Each row comes from the steps of one walk. Every step used is in the known rows, and no mark comes twice. Write the walk behind each row, first mark first.
Known rows:
nisof, tudib, vosu: [-18  17 -48 -19  12  15  -8 -18  20  11 -26   8  10  -2  10 -25  38   7
  -3 -28  13   7  12   9]
tudib, nisof, matip, vosu: [ 33 -21  53  -3 -30 -13  35  13 -11 -32  12  48  11 -20  -4  16  -5 -10
  10  33 -15 -10  25 -15]
nisof, matip, posi, tudib: [ 22   5 -51   9 -34  15 -18   8 -28  -9  16  -5   8   7 -10  15  -4 -47
  31   0  23 -14   9  -2]
nisof, matip: [ 26   3 -28   8 -28   9   1   5 -13  -6   9  22  19  10   2  20 -24 -24
  16   6  10 -19 -10  -3]
vosu, matip, nisof, tudib: [  4  -8  -2  -5 -16  13  -6 -20  57   6  -5 -51  41 -13   7  -6   7   7
 -15 -41 -10  13 -24  71]
tudib, nisof: [  8 -19  48   1 -14 -13  18  12 -14 -23   2  34  -1 -29   5  -4  22  -3
   0  20  -4  -2  23 -19]
posi, tudib, nisof, matip: [  0  -7 -20   0  19   2 -10  14 -33 -17  14  12  15  -9  -2  -9  14 -28
  14  14   6  12  27 -47]
tudib, nisof, matip, posi, vaku: [ 25 -22  14   7 -55  -5  20  12 -42 -34  14  33   1 -22  -6  10  11 -39
  22  24  13 -12  25 -20]
fuvo, posi: [-26  -3 -20  37  -2 -18  -5 -11   5   5 -14 -34  -2  -5  19  23  -6   2
  25 -17 -12 -10  12 -28]
posi, vaku: [-12 -13 -38 -13   4   0  17 -11 -43 -13  10 -22  -4  13 -20  -3 -12 -24
   2  11   4  20   4 -42]
fuvo, posi, vaku: [-34 -13 -44  28   2 -19   8 -19 -25  -6  -6 -48  -6   4   6  22 -16 -14
  27  -7  -9   4  15 -56]
nisof, tudib, vosu, matip, posi: [-10   8 -38 -20 -15  14 -16 -22  29  10 -35 -13  13 -12  12 -25  37   3
   2 -43  13  12  18  54]
vaku, posi, matip, nisof, tudib, vosu: [ 16 -17  -8 -15  15   2 -31  15  49  13 -30 -23 -33   2   2 -27 -12  26
  -7 -25  -8 -15 -35   2]
vaku, posi, tudib, vosu: [  4 -12 -35 -15  52 -12 -30  29  -7  13 -31 -47 -12  12   2 -28 -13  12
   8  -1 -11  26   0 -49]
vosu, matip, posi, fuvo: [  6 -37  14 -12 -58   4 -24   5  20   4 -28 -50 -10 -20  15   3  -5  -7
  12 -34   4  12  20  83]
fuvo, posi, matip: [-21 -10  -7  34 -13  -9 -24 -12  27   5 -19 -14 -30 -11  17  12 -12   7
  22 -27 -11 -32  12  -3]
nisof, matip, vosu: [ 38  -7   7  -6 -24  -1  22   3   3 -11  15  20  18  13 -12  29 -38  -9
  13  19 -13 -10   0   0]
nisof, matip, posi, tudib, vosu: [ 23   7 -58   8 -32  18 -23  13 -24   0   8  -1  14   9  -6   7   7 -44
  31   4  20 -13  18  -8]
vaku, posi, matip: [ 16 -23  19 -13   7 -12 -24  19  21   3 -30 -16 -52   0   5 -16 -42  23
   3 -18  -5 -14 -25   7]
nisof, tudib, vosu, matip, posi, fuvo: [-14  -6 -40 -29 -18  17 -22 -15  32  13 -44 -20   5 -11  17 -23  36   3
   3 -45  15  12  21  45]
tudib, nisof, matip, posi, fuvo: [ 24 -31  26   1 -57  -4   8  25 -24 -28   2  36  -8 -25   7  13  13 -32
  21  19  13 -20  30  -8]
vaku, posi, matip, nisof: [ 21 -23  11  -9  11  -5 -25  22  41   7 -20 -28 -38   4  -2 -17 -30  22
  -6 -15 -11 -18 -39   5]

Write each row's walk:
[ 18 -25   4 -18  33 -24  -2  28 -16 -11 -12 -32 -15   2  -6  -5 -35   4
  15  11 -15  22  -1 -45] | vaku, posi, tudib, nisof, matip, vosu
[ 17 -10 -11  -3 -12   3 -20   7  29  17 -36  -7  29 -13  21 -29  16  17
  -6  -6 -21  15  29  25] | tudib, vosu, matip
[-11   9 -37 -21  -2  12 -12 -23  31  13 -35  -7  21 -11  16 -27  31  11
  -5 -42   9  14  13  40] | nisof, tudib, vosu, matip
[-20  -6 -31  33  -4   5 -30 -15  56  16 -20 -22  -9 -12  16   0  18  11
  12 -35 -17 -34   3  -7] | fuvo, posi, matip, nisof, tudib, vosu
[  4 -47  -1 -29  11 -13 -19  37   6   9 -44 -42 -46   9  16   0 -38  16
   9 -10  -1  10 -14 -27] | vaku, posi, fuvo
[ 28 -16  26  12 -52  -5  15  17 -26 -32   9  40   2 -27   1  11  15 -33
  21  20  12 -19  24  -5] | tudib, nisof, matip, posi
[ 21 -10 -18   3  -8  13 -21   9  51  21 -26 -21  45 -12  13 -28  27  17
 -16  -2 -29  12  14  19] | tudib, vosu, matip, nisof
[ 15 -17   2 -15  14   0 -25  10  46   5 -22 -29 -39   2  -1 -18 -21  22
  -6 -28  -4 -16 -42  14] | vaku, posi, matip, nisof, tudib
[ -2  13 -46  -3  16  30  -9  -9  54  16   5 -19  39   3  -7 -16  53   4
 -20 -16  -6  -5 -23  -1] | matip, nisof, tudib, vosu
[  7 -19  12  -1 -37  -2 -17  -2   2  -9 -10 -46   8 -28   5  -9   9 -15
  12 -22   1  22  28  69] | vosu, matip, posi, tudib, nisof
[-36  -1 -51  33  29 -13 -23 -10  -5   8  -7 -50   4  -1  15  14   2  -8
  29 -17 -12   5  23 -49] | fuvo, posi, tudib
[  4 -14  -4  -2 -33   2 -25  -6   5   0 -12 -58   9 -19   4  -9   3 -14
  13 -29   3  23  19  74] | vosu, matip, posi, tudib
[ 23 -19 -32   2 -60  17 -14  19 -15  -5  -1   4 -10   7   3  25  -9 -42
  31  -2  27 -25   8  10] | nisof, matip, posi, fuvo
[-33  -1 -61  32  29  -7 -28  -2   1  16 -19 -42  11  -2  19   1  16  -2
  27 -10 -17   8  36 -60] | fuvo, posi, tudib, vosu
[ 29   3 -30  12 -57  12  -5   6 -20  -9  10   7   3   5  -7  22  -7 -40
  29   2  23 -27   3  16] | nisof, matip, posi
[  3 -12  -4 -10  21  -1   0  14 -26 -19  18  11  15  -9  -9  -4   8 -22
  12  20  -9  16  32 -42] | posi, tudib, nisof, matip, vosu
[-12 -18  16  24 -10 -16 -11 -14  39   2 -16 -16 -29 -12   8  19 -24  19
  20 -17 -28 -25  18  -3] | fuvo, posi, matip, vosu
[  6  -1 -14  -7  -5  30 -35  -6  70  13  -4  15 -12  -9  -4 -31  31  12
 -20 -30  -4 -34 -20  31] | posi, matip, nisof, tudib, vosu
[-27  -3 -58  35  26  -4 -32  -6  22  19 -18 -63  28  -6  19   0  18  -1
  20 -16 -27  11  25 -40] | fuvo, posi, tudib, vosu, matip, nisof
[ 13 -11  11   3  -8  23 -31   3  61   7   8  12 -18  -8  -9 -17  10  10
 -16 -14 -10 -39 -27  28] | posi, matip, nisof
